Each row was made from one path, in order. Every step used is in the known rows, and no mark comes twice. Write each row's path.
In the rows, 128 means zero.
Known rows:
mikuf keko vomo: [131 127 160  91  83 138 100 127 128 144 135  99 135 149 149 131 178 163
 132 129 144 159 136 110 131 113 151 146 135 181 126 132 122 143]
keko vomo sitom gagef nuboz: [127 108 137 115 109 152 144 107 153 162 135  69 111 139 163 116 146 129
 115  62 118 120 163 130  91 156 174 111  90 138 124 159 173 103]
lifik befi mevo nuboz: [161  53 133 173 105  81  94  82 131  97  92 148 171 146  48 139  98 112
 141 130 188  84  99  81 140 102 126 111 137  75 139 128  74 161]
fovo nuboz: [112 159 134 148 124 102 127 141 125 120 124 116  95 136 139 150 137 123
 112 146 122 158 143  97 156 147 133 129 123 106 134 139  66 130]
keko mikuf sitom gagef: [133 150  66 156 147 173 104 153 149 196 127 135 113  94 187 129 138 145
 164 113 111 130 137 128 153 126 118 131 134 106 141 149 151 153]
sitom mikuf keko vomo: [109 151 156  55  90 124 106 138 129 151 141 119 147 116 144 143 177 167
 153 129 142 144 135 161 142 101 138 140 149 196 145 126 145 114]
fovo nuboz sogot: [ 89 127 158 150 106 100  99 147 102 154 127 114 118 150 164 146 142 136
 100 128 109 146 120  81 165 117 141 144 129  87 151 125  53 129]
gagef nuboz fovo: [112 131  92 122 101  98 124 158 137 137 102 128 110 168 149 100 119  98
  58 159 114 121 101  95 129 130 202 103  83 129 125 138 106 120]
mevo nuboz gagef sitom vomo keko: [166 158 146  95 215 133 151 172 133  63 158  95 154 136 101 116 120 120
 126 166  68 118  96 173  92  93 101 132  95 113  96  75 197 120]
nuboz lifik befi mevo: [127  16 170 197  81 102 108  48 111  89 115 163 168 153  80 156 108 128
 176 111 200  88 132  82 131 114 102 138 135  46 187  94  85 137]
mikuf keko vomo sitom gagef: [138 101 146  91 103 170 119 116 154 168 158  89 113 140 166 142 172 178
 141  77 139 155 182 138 102 144 142 137 156 170 127 150 183 127]
keko vomo sitom mikuf: [ 82 140 147  57 114 158 138 144 141 135 150 125 145  87 137 126 131 141
 131  91 139 130 145 180 108 121 115 143 129 170 140 115 181  88]
sitom mikuf: [106 170 121 117 130 134 133 159 111 121 138 147 116  89 132 124 117 123
 135 139 126 134 118 151 141 110 120 149 127 147 154 149 115 103]
keko vomo sitom: [105 111 153  94 108 178 136 136 141 126 151 109 130 124 149 116 138 137
 108  87 145 142 145 136 100 133 123 150 111 153 115 118 160 118]
keko mikuf sitom: [109 156  83 131 123 162 117 167 138 173 115 152 145 101 171 127 132 134
 152 134 125 131 103 132 160 115 105 137 121 118 126 104 139 162]
mevo befi: [149 142 117 177 121 125  99 115 121  93 135 149 101 135 109  93 104  86
 126 125 138 129 123 105 129 122 128 131 142 160 118 153 108 139]
vomo sitom gagef nuboz: [129 116 115 149 122 142 165 122 131 153 136  86  94 135 146 119 113 107
 113  75 106 125 149 132 103 164 152 113 113 121 126 170 152 106]
nuboz vomo sitom mikuf: [ 83 175 124  71 164 171 179 144 121 109 128 170 110  79 112 128  98 123
 109 135 128 148 152 193  99 164  78 151 151 188 103 127 153  92]
mikuf keko vomo sitom: [110 106 164  70  81 156 128 128 143 146 151 104 143 143 142 140 163 165
 126  95 151 157 146 142 105 134 127 145 150 180 106 111 169 131]
befi mevo nuboz vomo sitom gagef: [171  89  75 147 167 163 137  98 135 109 105 127 122 109  73 115 113 129
 100 115 160 123 162 136  86 171 104 116 161 128  96 181 144 136]
gagef nuboz mevo befi lifik: [171  48 171 198  95  54 127  23 124  84 143 138 144 130  62  81 102  84
 138  94 179 103 102 104 134 133 178  55 135 113 166 141 105 128]
mikuf keko: [135 138 134 128  94 129 122 139 111 134 140 115 110 144 132 135 143 140
 130 142 136 162 123 113 143 120 134 151 149 163 124 147 101 144]
gagef sitom mikuf: [139 184 126 129 169 131 127 176 130 107 148 173 109  89 149 118 119 127
 120 194 114 123 128 177 140 123 109 172 122 156  98 141 129  83]
keko vomo sitom gagef: [132 104 138 121 129 189 124 120 157 148 159  92  99 122 163 117 149 149
 124  71 132 142 180 131  94 143 138 145 118 140 135 159 174 110]
keko vomo sitom gagef nuboz fovo: [113  91 105  84 107 138 122 137 177 172 120  91 109 164 180 105 148 134
  75  92 113 108 160 122  91 153 207  93  83 140 122 149 183 102]
mevo befi lifik: [164  92 145 190 126 119 103  77 125  75 152 168 127 129  83  93 105 108
 147 135 148 113 105 115 111 127 139 104 132 130 150 171 109 139]
mikuf sitom vomo: [116 150 107 106 139 152 153 137  96 168 105 130 110  87 171 136 140 151
 147  70 128  96 128 120 141 110 117 156 120 156 131 124 139 137]
fovo nuboz vomo: [109 192 130 128 158 116 146 126 125 106 106 143  80 133 129 141 137 120
  92 176 120 171 165 111 143 187 117 131 130 143  97 137  62 129]
mevo nuboz fovo: [130 121  65 113 116 108 107 170 153 109 116 126 128 161 116 106 121 118
  62 169 119 125  87  90 135 106 176 102 109 107 127 158 106 154]
fovo nuboz lifik: [ 96 125 151 160  97  97 143 104 115 100 141 116 127 155 131 170 151 136
 140 124 125 147 139  96 148 147 117 123 121  60 183 121  71 133]
nuboz gagef: [136 122 129 150 147 163 147 136 121  69 167 106 108 130 137 115 104 120
  93 147 136 140 111 108 127 106 154 150  83  88 143 118 133 136]
mevo nuboz: [145 137  99 145 117 121 129 143 126 100 132 106 133 134 101 120 125 114
 105 130 123 129  93 103 137 105 137 121 113 106 128 171  91 153]
mevo nuboz lifik befi: [125  76 160 162  77  78 136  60 129  72 139 133 179 171  67 173 112 122
 159  98 141  90  91  82 148 100 119 105 123  30 181 119  93 161]
fovo nuboz vomo keko mikuf sitom: [ 89 226 111  87 180 140 124 164 154 183  90 163 150 127 139 142 141 129
 158 193  72 171 148 168 138 167  62 102 146 151  86  63 134 153]
lifik befi: [125 112 165 162 112 110 121 104 128 110 131 152 114 145 122 138  93 110
 143 133 148 117 125  92 147 115 128 144 122 104 139 119  83 137]
mikuf keko vomo sitom gagef nuboz: [130 100 143  89  84 133 138  99 148 185 136  59 128 153 157 139 171 154
 129  66 121 131 166 139  99 161 176  99 129 170 116 152 184 120]

Write each row's path:
[144  39  95 143 108  64  64 114 156 110  79 165 165 170  66 128  99 113
  97 160 183  80 100  72 139  99 163  91 131  71 137 111  91 154]
lifik befi mevo nuboz fovo
[ 90 186 144  98 152 159 123 195 115 151 108 117 152 126 145 111 134 108
 196 122  73 166 113 176 112 114  47 141 137 156 156  67 168 114]
sitom vomo keko mikuf
[ 72 184 141  45 145  99 165 130 124 137 120 153 112 108 107 185 144 148
 126 153 122 171 173 192 131 189  80 113 191 191  94 103 138 103]
fovo nuboz vomo sitom mikuf keko
[ 98 109 151 150  81 112 119 138  89 159 116 101 134 154 150 110 121 109
  95 108 104 116  84  83 137 102 177 137  88 115 141 137  82 122]
gagef nuboz sogot
[150 152 149 161 190 109 140 155 146  66 169 125  97 137 153 146 126 127
  79 212 116 140 138 121 143 146 149 144  88  67  89  93 118 115]
fovo nuboz gagef sitom
[ 90 161  94 101 139 158 134 172 109 185  93 146 133  87 183 141 146 146
 173  81 123 115 110 145 153 122  84 142 125 136 138  88 166 148]
keko mikuf sitom vomo
[116 172 130  79 151 164 147 154 103 179 113 117 141 113 152 121 133 139
 176  94  82 115 132 152 117  97  82 142 135 182 130  95 163 127]
mikuf sitom vomo keko
[109  37 180 192  83  50 106  44 121  98 100 155 166 163  83 189 127 133
 171 122 190  99 147  70 154 142 107 112 145  21 191  76  60 139]
fovo nuboz lifik befi mevo
[ 91 141 133  69 107 133 150 150 118 145 155 138 135 100 122 157 124 141
 147 116 132 149 133 187 128 129  96 136 176 183 130 120 170 100]
vomo sitom mikuf keko
[158  83 128 154 139  92 111  68 128  85  72 172 154 143  37 131  99 113
 121 153 189  95 123  95 121 135 114 113 150 110  99 126  77 163]
lifik befi mevo nuboz vomo
[119 121 163 160 110  72 133 103 124 119 136 102  95 124 128 135 133 119
 110 115 169 165 154  87 182 143 136 113 153  87 163 111  60 125]
fovo nuboz mevo
[175  51 171 202 118  90 105  39 125  66 161 154 129 114  74  81 102 108
 149 104 193 124 108 104 137 119 147  91 163 115 176 145 106 133]
nuboz mevo befi lifik
[103  81 136 154 104 145 136 129 110 183 135  85 113 145 167 121 117 122
 109  58  93 117 125 114 107 132 164 128 110 105 140 156 140 105]
vomo sitom gagef nuboz sogot
[114 160 133  89 108 113 127 149 107 137 139 135 128 109 127 148 136 142
 149 147 131 150 122 159 154 107 125 142 166 182 149 141 128 115]
sitom mikuf keko
[148  51 106 173  86 111 120  87 109  79 112 117 190 143  62 135 138 134
 140 116 173 106  94  93 124 108 116 117 125  51 177 140  95 153]
befi mevo nuboz lifik
[144 163 140 141 179 141 144 173 105 106 126 147  88 109 171 120 141 130
 124 142 117 125 135 146 126 135  98 184 115 153  92 121 135  97]
gagef sitom vomo
[161 101 142 188 113  98 105  79 119  92 143 138 103 119  93  82 104  86
 123  93 185 137 133  97 149 114 137 116 175 139 144 124 107 134]
nuboz mevo befi
[153 154 141 100 171 121 136 162 131  86 186 148 126  99 135 146 130 152
 119 214 123 131 117 181 136 107 136 160 131 138 101  93 180 101]
nuboz gagef sitom mikuf keko
[ 93 168 131  48 145 147 170 138 117 129 132 166 120  98 104 151 118 142
 127 144 131 160 151 200 109 164  79 142 187 215 100 120 167 102]
nuboz vomo sitom mikuf keko
[107 182 105 109 143 171 107 180 145 188 123 144 173 119 150 107 117 117
 177 153  84 150 105 163 130 101  73 127 133 141 125  77 160 151]
vomo keko mikuf sitom
[151 164 169 109 223 165 152 175 124  75 163 115 122 128 145 110 116 125
 136 175  75 127 125 173  87 107  99 166  97 136  98  54 200  93]
nuboz gagef sitom vomo keko
[120 105 129 141  96 123 104 151 104 130 135 104 154 148 119 121 128 129
  94 116 112 122  69  88 148  78 147 137 113  87 143 156  83 154]
mevo nuboz sogot
[164 136  83 155 140 167 128 125 133 179 138 123  86 108 176 122 132 151
 131 104 119 113 153 103 142 122 152 145 123 127 136 188 126 145]
mikuf sitom gagef
[160 165  77 140 154 147 163  95 126 181  92 126  82 119 161 116 133 128
 105 120 102 103 159 116 121 173 172 112 101 159  86 184 125 140]
mikuf sitom gagef nuboz vomo
[156 118 105 135 140 130 146 129 131  57 163  90 137 138  98 123 104 117
  84 139 127 121  77 102 127  91 165 118  88  65 137 131 131 160]
mevo nuboz gagef
[128  22 155 173  86  81  69  91 105 134  92 142 192 154  71 141 104 126
 130 111 173  75  78  66 146  69 142 127 141  59 150 113  68 161]
lifik befi mevo nuboz sogot
[130 177  66 136 159 153 141 123 144 199  82 139 108 111 171 123 137 125
 138 131  94 120 138 141 133 178 142 100 115 142  94 149 146 148]
keko mikuf sitom gagef nuboz vomo
[162 159 107 109 191 115 145 161 142  54 176 138 143  94 105 126 108 129
  94 197 113 101  85 173 130  95 144 132 100  88  99 118 165 109]
mevo nuboz gagef sitom mikuf
[144 177 136 104 152 107 119 175 129 125 154 165 124 105 139 142 143 151
 135 202 116 141 129 181 147 119 108 165 159 183  89 130 138  95]
gagef sitom mikuf keko
[148  66  57 132 113 102  76 153 146 116  87 135 153 149  87 100 127 122
  70 173 164 110  93  85 126  99 167 107 123 104 128 145  99 153]
befi mevo nuboz fovo
[158 136  84 153 118 129 145 112 126 195 114  98  99 119 172 122 129 132
 127  90 104  88 140 103 139 131 189 107  97 124 129 183 128 136]
mikuf sitom gagef nuboz
[111 109 143 163  74 107 160  91 104 105 128 100 147 165 122 133 132 110
 135 103 117 116 104  99 129 132 152 114  83  82 172 135 100 126]
gagef nuboz lifik
[158 187  99 114 173 160 155 109 139 194  96 112 117 134 141 101 118 116
 134 139  58 119 164 148  95 154 143  99 118 184  89 161 144 129]
mikuf sitom gagef nuboz vomo keko
[136  62 131 131 143 110 136  76 141  86  84 171 162 133  32 142  83 111
 118 125 187  96 135 123  96 156  86 108 158 111  85 105 119 149]
lifik befi mevo nuboz vomo sitom
[139 167 163  68 134 115  97 158 147 138 150 146 140 111 155 136 178 174
 139 186 129 138 143 181 138 112 131 164 142 205  87 116 165  91]
gagef sitom mikuf keko vomo
[116 112  88 163  99 134 138  97 135 189 116 114 158 132 174 148 153 138
 182  80  99  98 116 125 149 139 141  92 102  55 178 129 159 150]
keko mikuf sitom gagef nuboz lifik
[118 201 148 116 200 159 115 218 133 136 121 144 145 120 158 109 135 110
 181 177  65 157 117 199 112 124  35 160 131 160  98  55 181  98]
gagef sitom vomo keko mikuf
[118 159 119 128 175 150 162 117 141 131 128 125  58 123 139 151 127 130
 102 128 111 168 203 134 112 215 106 121 153 128 102 158 121 113]
fovo nuboz vomo sitom gagef
[114 171 156 101 150 153 141 162  95 132 124  98 123 132 136 114 125 115
 168 108  83 147 131 152 102 109  74 148 131 174 148 104 141 108]
sitom vomo keko
